Each row was made from one walk, in order. Every step used is in the known rows, and no mark comes twice. Write each row's walk.
In the rows, 128 means zero.
Known rows
kipez nomiru dutev midag: [144  99 127 118 143  95  99 138 180 181 150 126 141  80 147  81 198 128
 143  56 128 141  69 100  92 158 130 149 129 120 155 165  82 160 167 106
 105  90 100 133 211 169 131 133 133  92 128 101  88]
defi neze midag dutev nomiru: [130 121 136 101  87 156 122 138 110 169 133 122 156 139 161  94 145 137
  82 108 118 113 132 116 166 120 147 122 102 139  93 137 120  83 107 106
 113 110  80 136 167 207 100 124  68  53 128 168 136]
defi zani: [125 113  73 115 143 153 142 131 140 101 133 110 152 111 149 108 139 136
 143 116 102 140 122 132 140 135  91 100 122 121  90  74 167 146 112  83
 150 105 119 147 111 105 132 118 142 145 138 180 112]
kipez nomiru dutev: [148  75 132 135 170  98 123 161 145 168 150 119 100  68 135  98 162 106
 126  86 106 122  87 124  78 146  44 148 136 140 155 180 120 144 137 146
 112  91 113 156 142 177 126 141 224 100 159  76 124]
vodo vini lunubur bufe neze defi zani: [121 145  64 136 155 180 150 130 103  45 138  77 153  96 161 170 104 145
 150 159 141 150 148 150 153 135 157 119  96 128  65  98 171 103 127  61
 145  90 160 112 101  89 128 122 121 205 132 151 165]
zufev defi zeli gopa neze bufe: [115 137 167 135 123 152 106 136 149 110 215 145 105 150  93 195  91 117
 162 185 164 134 161 122 152  78 187 152 192 186 115  93 136 160  93 124
 174 169 125 125 145 101 141 128 133 116  96 118 134]
nomiru dutev midag neze: [105 139 121 109 131  75 130  96 157 160  92 159 138  94 184  93 136 146
 119 107 104 102 122 102  90 159 106 157 113 113 127 110  99 167 149 127
  92 110 108 144 180 100 134 117  96  62 148 130 113]
vini vodo: [131 129 146 100 146 112 132 142  74 132 124 157 130 106 117 182 129  89
 162  95  89 118 102  90  43 176  95 110 112  61 136 165 120 169 119 252
 149 113 149 146 161 155 144 108 104 161 139 136 122]
kipez defi neze gopa: [187 202 150 172  88 166 140 111 101  62 195 129 124 139 106 125 141  92
  85 195 155 135 124 145 145 175 204 158 154 126 136 135 100 117 154 157
 184 116 142 120  86 108 125 153 159 146 124 182 118]
kipez defi: [206 124 137 145 119 117 133 148 114  78 130 102 147 127 186 109 135 127
 158 147 168 119  97 104  98 148 136 138 101 156 172 108 141 150 156 151
 124 124 152 151 138 164 138 140 153 149 126 159 109]
gopa neze midag dutev nomiru: [116 116 140  88 100 143 113 112 114 172 129 125 157 134 161  94 130 128
  95 108 115 111 139 115 159 111 147 123 106 166  96 148 126  87  94 123
 104 129  63 135 180 194 103 116  55  51 126 149 135]
zeli gopa neze midag dutev nomiru: [ 98 110 145  86 114 146 102 116 112 190 129 132 151 139 162 101 133 138
  90 116 125 109 140 104 169 105 116 124  98 150 108 149 127  92  81 112
  97 146  72 150 176 195 110 117  62  55 118 131 131]
vini vodo defi: [138 115 164 143 103 122 134 128  72 141 103  68 140  99 177 156 117 121
 169  93 129 137  94 109   8 168  58 127 121  56 169 126 138 132 128 177
 128 116 151 106 121 132 128 156  85 180 150 144 133]
godak guku: [127  98 183 112 120 139 114 132 184 152 113 193 109 130 128 112  88 132
 107 114 114 106 118 162  87 135   7  91 160 147 134  82 145 140 123 163
 107 102  93 152 149 133 122 110 153 161 139 135 135]
vodo vini lunubur bufe neze defi zani guku: [128 105  82 157 171 182 108 132 120  96 137 118 154 136 112 118 127 155
 132 159 211 128 120 193  83  92 176 144  91 132 111 104 153  86 151  57
 137 104 142  91 107  58 161  88 116 150 139 137 174]
vodo vini lunubur bufe: [178 134 161 125 120 103 109 204 160 100  79 134 169 127 133 183 131 146
 185 144 139 139 107 102 138 105 152 142  83  98 153 161 136 113 125 162
  87 108 159 144 109 132 136 136 146 163 116  86 169]
lunubur bufe: [202 103 141 123 129 121  98 181 192  84  85 113 138 135 128 171 146 107
 168 131 132 131 108 138 147 125 159 103  97 116 171 160 140 125 115 154
 113 125 148 166 125 136 139 131 166 140 104 160 148]
godak guku zani defi kipez nomiru dutev midag neze: [122 127 131 113 138  87 104  99 158 154  91 181 112 108 173  53 110 159
 111  71 139 122 131 129  73 148  71 151 134 139 106  91  79 154 167  98
  83  96 120 129 152 101 103 108 111  76 147 111 107]
kipez defi vodo vini lunubur bufe: [180 148 148 137 107 105 117 215 156  66  80 104 179 132 139 169 127 142
 176 150 168 150 112 101 137 109 181 138  68  86 150 161 113 115 133 148
  99 102 166 139 105 139 127 132 137 172 111  97 171]
zani guku godak: [162  77 132 113 134 159 106  63 111 160  70 186 142 137 130  91 136 183
  97 105 134 101 114 141  63 119 162 138 146 174 108  87 144 128 161 181
  53 129 125 143 137 128 169 149 165 113 152 153 139]
vodo defi: [150 104 156 158 103 125 136 125 114 151 102  57 136 110 188 133 121 145
 160 111 143 126  98 130  62 139  56 139 137 104 181  93 165 117 134 119
 117 131 132 111 103 116 134 175 118 157 148 151 129]
neze midag dutev nomiru: [131 107 126  91  91 151 118 128 109 170 116 127 155 125 160  99 149 134
  93  93 106 106 130 104 164 120 133 122  86 148  96 144 130  86 102 130
 101 118  74 136 175 207 102 129  65  67 125 157 123]
vini lunubur bufe: [179 142 142 128 128  96 101 198 161  80  76 134 142 122 139 185 139 124
 189 138 130 148 112 116 132 129 149 140  70 109 147 159 156 111 124 145
  95 113 163 158 131 141 139 124 146 155 116 116 164]
neze midag dutev defi: [128 134 148 105 121  91 133  87  76 187 106 130 105 146 164  73 137 143
 125 103  76 101 128  96 199 179  53 102  90 157 144 141 151 100 105 131
  75 155 110 119 146 173  93 124  96 111 147 117 111]
gopa zeli defi kipez nomiru dutev midag neze: [ 85 136 117  94 140  76 120 110 148 157  98 160 124 105 168  63 136 132
 134 106 117 120 121 129  81 137 110 150  91 143 121 117  76 141 142  97
 104 127 130 158 167  94 118 115 105  65 137  97  93]
zeli gopa neze defi kipez nomiru dutev midag: [ 95 117 130 115 170 103  82 122 160 178 180 100 118  98 129  94 170 127
 133  85 152 154  89 113 117 155 131 159 147 141 137 171  80 151 152  60
 115 108 115 135 205 145 120 116 112 109 119  79  98]
zani defi zeli gopa neze bufe vunu: [144 176 129 161 201 103 111 116 151 132 179 191 129 151 109 169  73 126
 122 172 126 107 218 137 155  56 153 164 196 200 152 101 140 129 155 137
 156 170 139 117 159  90 177 111 154 122  97 121 146]
gopa neze: [108 140 177 116 165  94 120  90 147 152 160 136 124 148 139 137  78 108
 158 165 132 121 134 149 106 106 136 129 190 180 147 128 145 150 106 145
 139 167  87 149 151  96 152  98 120  76 137 121 151]
bufe lunubur: [152 147 145 148 186  81 175 166 148 135 111 181 154 105 133 169 135 153
 142 134  64  91 132 129 120 123 104 139 100 133 108 102 177 158 186 180
 143 169 108 126 119 112 150 131 175 130 164 155 169]
lunubur bufe neze gopa zeli defi kipez nomiru dutev: [107  96 105 133 160 115 119 147 133 109 155 107  82  86  97  96 166  82
 132 117  99 148 110 176 116 134 102 140 105 150 144 199  87 118 137  98
 129 108 145 156 116 144 104 131 223 133 118  62 122]
vini lunubur bufe neze midag: [144 148  99 155 110 107 126 125 145  46 123 116 112 101  90 166 144  96
 143 142 113 116 132 122 139 116 237 103 116 103 123 137 167  94 149 182
 109  99 136  71 119 125 160 107 139 157  96 101 123]
zufev defi zeli gopa neze midag dutev nomiru: [ 93  90 122  91  83 162 102 127 112 176 126 116 160 148 167 115 132 127
 102 122 139 138 159 114 165  94 156 126 112 150 110 134 116  88  83  66
 113 146  81 135 170 206  97 113  37  59 130 144 127]
godak guku zani defi kipez nomiru dutev midag: [143  89 132 124 137 112  84 122 175 175 146 137 114 104 135  52 174 146
 136  26 146 160  83 115  90 153  89 141 151 138 128 140  72 165 180  68
  90  80 113 113 187 165  99 115 126 112 122  97  86]
zeli gopa: [ 98 102 148 114 195 127 104 149 132 200 123 158 108 137 136 167 147 149
 130 142 137  95 109  86 148 119  12 135 117  82 188 119 157 167  85 143
 117 187 149 196 126 136 172 137 165 140 111  97 104]
defi vodo: [ 97 148  97 133 135 119 159 152 141 107 114  94 130 130  92 152 127 111
 113 106 134 125 133 129 137 135 140 109 126  70 119 131 108 158 121 145
 176 129 107 136 123 124 138 124 118 126 130 163 130]
vodo vini lunubur bufe neze midag dutev: [110 144 146 123  85 115 141 143 103 131  99 131 138 124 130 112 130 163
 108 149 118 106 143  94 180 131  93 106  97  99 127 152 161  86  84 169
  79 110  88  86 121 150 115 157 113 130 118  74 160]
defi neze: [150 155 163 154 134 133 146 167 140 144 176 128 121 163 134 132 121 131
 114 165 139 127 113 152 123 136 125 126 177 103 138  95 130 137 145 101
 165 111 136 150 114 136 143 120 154  84 145 176 154]
godak guku zani defi kipez: [130 115 115 130 145 133 109 116 103 119 127 135  74 175  87  96 102 157
 150  79 130 150 136 155 138 126  51 129 175 163  88  82 135 162 163  73
 123 125 157 120  79 113  93 100 136 154 117 144 104]
vodo defi kipez: [ 90 128 115 141 116 109 133 134  98 121 126  55 111 137 111 116 122 146
 149 113 101 142 112 164 125 140  79 148 154 120 122  83 148 128 156  67
 142 114 143 124  92  94 100 146 119 172 129 146 109]
nomiru dutev: [111  72 117 134 142 109 146 120 134 164 152 103  98  86 131 119 163 119
 126 101  70 120  94 102 114 159  44 143 135 126 141 172 140 183 129 129
 103 100 114 147 153 165 126 125 181 115 150 105 134]
zani defi zeli: [181  99  76 118 109 138 118 143 118 129 105 143 138 166 135 157 124 109
 168 134 144 189 162 126  96  77 140 127 187 153 135 120 126 153 147  67
 179 143 143 114 100 162 148 120 145  90 134 200  88]
defi zeli gopa neze: [ 71 122 158 101 177 112  97 104 151 182 158 151 126 166 137 161  88 115
 136 190 153 144 156 128 126  73 112 130 198 152 168 125 140 159  80  88
 153 198 106 171 142 111 162 100 129  81 125 106 127]
zeli defi kipez nomiru dutev midag neze bufe lunubur: [137 177 156 146 176  77 157 184 159 107 147 186 129  98 109 143 135 155
 135 129  84  93 152 137 121 107 134 166  88 172  35  95 128 154 201 144
 148 143 124 110 127  76 121 129 190 100 137 126 162]
zeli defi kipez nomiru dutev midag: [120 101 129 109 149  96  92 144 171 178 149 106 124 107 130  72 202 122
 151  57 129 146  74 112 103 146 111 145 114 129 128 165  74 159 169  62
 110  95 120 138 193 153 118 115 133  91 117  97  85]
defi zufev: [111 111 140 126 136 129 151 154 154 130 125 126 151 116 131 150 108 134
 134 129 121 137 105 218 114 134 169 105 123 108  85 102 137 138 131 139
 165 119 157 158 125 123 121 118 147 105 139 138 151]

Which walk is each row?
[118  97 119 120 124 102 115 110 172 179 150 115 139  94 144  97 200 136
 143  65 103 139  75  85 115 166 126 146 128 109 146 159  97 188 163  94
 100  96 101 125 217 162 130 120 101 102 121 122  96] => nomiru dutev midag
[161 143 105 152 173 165 133 115 104  47 133  77  94 103 148 230  95 103
 149 169 156 115 144 172 145 156 190 127 107 153 130 153 167  94 143 130
 147 127 171 120 139 115 148 133 137 191 116 163 176] => lunubur bufe neze defi
[115 153 121 150  76 170 163  80 101 110 180 150 125 117 111 113 133  96
 122 175 118 161 113 159 120 148 200 137 139 149 183 133 107  92 101 161
 179 173 137 125 115 113 120 178 103 169 118 123  94] => vodo defi neze gopa zeli
[103 134 130 123  97 120 144 114 100 138 115 129 113 122 129 101 135 145
  94 138 105  96 144 108 174 149  76  95 116 116 126 136 172 100  84 169
 101 123  74  96 138 152 121 154 115 112 123 111 137] => bufe neze midag dutev
[180  61 171 123 128 174 127  82 162 143 118 196  83 120 141 112 106 158
  98  51 132  98 107 107 117 139  50  95 157 151 124  70 176 154 129 162
  93 118 119 124 142 144  92 137 144 181 145 125 120] => godak guku zani
[137 123 112 148 133 150 137 128 131 109 100 116 100 161 107 122  96 137
 121  65 185 148 148 127 108 124  87  98 148  96 107 112  99 170 132 118
 148 135 129 102  88 130 120 105 114 130 127 164 133] => godak guku zani defi vodo
[110 142 128 129 143 147 158 126 119  95 125 104 131 102 152 175  64 129
 113 154 155 132 131 223 108 161 192 122 111 142  45 105 145 104 127 133
 168 116 183 141 123  91 109 119 115 121 158 148 171] => midag neze defi zufev
[138 120 100 133 152 125 115 117  85 117 129 115  78 172  89 109 118 153
 164  81 127 149 131 138 150 126  80 142 167 157  92  95 138 165 165  75
 131 137 167 120  77 113 104 108 135 142 115 148  99] => guku zani defi kipez
[ 59 148 106  95 133 123 132 108  90 109 127 129  83 166  76 102 129 101
 148 148  91 131 137 165 155 119 110 133  97 172  84 119 116 127 117  84
 158 168 168 164  94  66 101 111 125 140 105 119  84] => midag neze gopa zeli defi kipez
[108 157 124 143  77 168 164  83  80 106 181 155 128 111 106 123 129  84
 127 165 110 166 111 146  94 162 202 131 132 125 179 148  95  99  98 188
 184 164 146 122 122 120 120 168  87 183 120 118  96] => vini vodo defi neze gopa zeli
[ 94 155 102 127 147 101 158 122 114 129 106  95 121 143 122 130 123 116
 124  93 111 123 136 135 165 155 128 106 102  88 131 130  96 149 135 114
 152 149 123 140 131 139 119 104 100 125 139 157 124] => dutev defi vodo
[ 62 158 115 117 180 129 115 106  84 110 181  74  75 153  76 163  86 120
 130 163 132 138 144 163 178 143 125 151 170 183  81 127 155 126 122  69
 161 146 152 143 122  81 108 103 108 169 122 122 130] => zeli gopa neze defi kipez
[144 196 128 130 110 131 139  66 103  88 118 183 116 101 109 145 119  96
  86 170 100  93 150 135 133 169 150 166 128 130 120 137 117 120 127 220
 154 141 117 128  94  55 134 155 142 131 138 154 104] => midag neze gopa
[105 125 128 122 119 116 104  89 155 130 175 120 107 143  73 134 122  87
 112 159 145 134 138  90 141  87 198  99 198 151 123 140 160 118  91 156
 136 150 104  88 124 114 154  96 116 107 113  91  87] => defi zeli gopa neze midag
[151 170 127 153 189  80 123 178 169 113  80 146 168 142 129 165 107 131
 134 141 119 103 180 127 154  76 141 144  86 114 164 148 129  94 162 140
 104 131 169 139 133  99 160 108 145 164 114  91 183] => zeli defi vodo vini lunubur bufe vunu
[126 134 133 138 133 160 166 153 130 108 124  71 170 131 100 185  93 146
 117 150 168 109 132 128 159  96 184 116 134  75 129 154  88 130 133 166
 150 115 132  99  83 100 133 149 122 178 116 104 170] => lunubur bufe neze defi vodo vini
[ 90  97 111  94 144 128 105 127 110 203 115 156 114 158 141 143 151 141
 105 145 119 135 147  76 191 109  56 113 126 105 171 128 146 136  79  74
 124 186 144 160 130 174 134 131 132 125 121 109  77] => neze midag dutev defi zeli gopa
[155  82  96 115 137 193 110  54  98 124  86 152 146 127 139  89 126 184
  90 110 149 122 126 149  79 131 178 129 138 189  61  74 157 112 151 133
  66 112 136 130 127 109 154 144 151 140 158 175 145] => neze defi zani guku godak
[104 147 114 161 138 115 145 171 136  56  82 115 154 118 151 209 107 138
 183 164 138 127 155 175 131 102 194 136  87  53 167 117 115 123 162 109
 123 120 154 124 110 118 156 116 127 167 107 103 196] => zufev defi vodo vini lunubur bufe neze
[115 122 147 123 121 135 171 157 139 162 123 107 183 139  95 143 111 158
 116 125 143 101 113  99 143  88 131 120 151  66 138 133  85 160 127 185
 146 122 106 112  83 108 135 151 128 144 130  94 139] => defi vodo vini
[ 91 139 149 111 109 151 173 130 121 151 113 122 168 153  96 126 106 136
 113 150 152 102 130 106 135  77 138 120 111  89 123 145  59 140 103 180
 152 156 128 118  62  71 127 149 116 137 120  79 126] => midag neze gopa zeli defi vodo vini
[125 105  87 141 113 159 144 125 126 104 118  54 160 104 187  98 129 153
 151 109 126 155 115 141  98 138  67 108 124 105 110  56 173 125 116  48
 138 101 127 119  88  93 119 148 117 166 148 185 121] => vodo defi zani
[122 130 132 123  90 123 133 131 119 118 102 121 118 126 128 109 137 139
 101 141 113 104 144 112 184 146  99  86 103 111 133 151 166  93  80 164
  94 119  83  99 133 153 117 152 122 117 112 117 147] => lunubur bufe neze midag dutev
[150 156 144 160 193 125 107 100 165 132 176 214 113 150 112 154  58 138
 100 147 135 106 218 137 151  57 130 148 208 209 142  81 145 131 155 135
 140 162 135 109 161  92 153 110 152 145 100 113 149] => godak guku zani defi zeli gopa neze bufe vunu
[113 139  99 121  98 157 157  69 105 109 160 185 122 101  91 126 144  85
 136 156  91 143 113 136 138 145 198 134 118 169 180 155 119 108  91 210
 169 187 126 140 137 117 131 171 113 180 110 107  71] => neze gopa zeli
[ 92 155 133 127  80 117 149 149 106 118  97 114 140 127 116 115 126 158
  95 145 128 113 152  98 186 131 109  98  95  80 115 157 143  90  83 163
  94 107  83  81 116 146 111 153 103 131 116  80 163] => defi vodo vini lunubur bufe neze midag dutev
[153 178 145 176  77 179 140 114 109  83 186 125 111 143  90 151 139  85
 105 182 144 139 135 162 149 172 194 161 166 108 138 124  99 113 141 134
 186 124 140 108  77  97 119 144 127 145 141 175 132] => zufev defi neze gopa
[195  72  93 118 100 165 115 117 133 129 103 169 117 165 140 140 110 126
 142  99 157 186 163 121  94  81 115 110 198 165 122  97 135 156 147  63
 159 133 143 101 102 167 119 120 142 118 139 190  90] => godak guku zani defi zeli
[ 88 118  89 155  99 141 156 167 138  90 108  59 130 139 108 164 121 105
 152 105 165 144 140 142 126 141 167 120 121  63 134 106  96 153 121 104
 171 132 125 119 110 128 121 116  73 141 149 161 143] => zufev defi vodo
[108 131 157 116  74 142 142 139 104 164 142 119 105 164 121  65 140 134
  91 150 135 124 130  97 168 141  76  81 112 140 115 145 152  87  53 130
 113 135  98 107 123 156 101 146 103  88 126 112 130] => gopa zeli defi neze midag dutev
[132  63 102 100 129 187 112  56 109 143  74 172 148 146 143  59 141 178
 111 109 138 128 120 151  67 102 164 112 114 192  82  73 140 118 133 121
  63 142 143 150 123 110 157 137 152 121 143 153 127] => gopa zeli defi zani guku godak
[146  95  98 118  72 139 136 138  98 124 103  98 159 119 156 176 125  99
 147 123 118 185 138 117  45 115 148 118 168  89 149 120 132 131 136  99
 185 113 141 102 126 158 122 152  99 152 153 187  99] => vini vodo defi zeli
[138 157  97 164 104 117 132 136 136  51 118  98 129 124  78 158 128 111
 144 139 147 130 144 117 136  94 234 101 128  82 116 145 130 102 153 175
 114 100 140  47  82 117 158 103 128 152  90  90 133] => zani defi vodo vini lunubur bufe neze midag
[127  91 108 111 149 142 105 159 128 154 123 145 138 151 157 163 147 136
 123 169 165 143 132  82 140  94  85 133 130 103 189 109 141 163 106  79
 150 175 166 183 127 168 156 139 162 142 112 133  80] => kipez defi zeli gopa
[126 140 160 153 144 109 150 131 113 176 182 112 101 157 162  95 131 134
 113 141  97 132 112 149 148 168  92 132 154 119 146 120 108 144 159  50
 125 113 149 152 128 166 113  96 149  76 161 152 156] => nomiru dutev defi neze
[126 124 142 112  83 122 134 129 107 157 117 125 115 129 117  86 145 142
  93 121 113 104 127  79 174 156  58  96 119 132 118 149 174 101  65 181
  96 121  73  98 136 158 108 159 112 108 133 114 121] => neze midag dutev
[141 165 111 162 188  62 135 156 158 125  91 143 165 118 138 147 111 139
 120 127  84 109 176 125 172 107 138 156  95 115 178 159 118 101 176 132
  85 117 158 131 151 124 142 105 140 169 128  77 185] => nomiru dutev defi vodo vini lunubur bufe vunu
[142 201 125 124  99 126 127  59 123  98 121 184 133  99 116 130 143 103
  90 149 110 104 139 124 136 176 182 171 125 121 121 136  93 127 143 196
 149 134 109 117 128  58 133 152 108 124 126 157  88] => dutev midag neze gopa
[137 161 165 123 100  90 112 174 146 102  86 107 162 146 126 143 112 140
 158 149 146 151 134 101 175 112 171 120  82 104 132 180 116  90 102 137
  78 118 134 113 110 131 108 116 102 141 118  65 181] => gopa neze midag dutev defi vodo vini lunubur bufe
[155 189 166 150 109 173 131 109 109 102 180 134  96 161  87 139 147  80
  94 184 140 123 129 148 147 150 150 143 142 124 109 151 105 117 128 135
 184 138 148 129  73  83 131 135 165 119 121 174 123] => zeli defi neze gopa
[141 135 136 145  89 146 134 129 142 113 183 101  92 162  75 103 150  83
 118 147 149 130 107 107 126 108 200  80 146 140 100 128 144  95 111 139
 145 122 150  86  98 128 138 102 127 103 114 121  94] => gopa zeli defi neze midag
[ 95 106 109 121 155 104 126 132 117 138 152 125  81  84 105  70 153  91
 115 111  96 135 110 153  95 143  65 154 114 164 122 181  89 124 128 116
 128 111 136 159 114 129  97 133 205 110 145  60 104] => midag neze gopa zeli defi kipez nomiru dutev
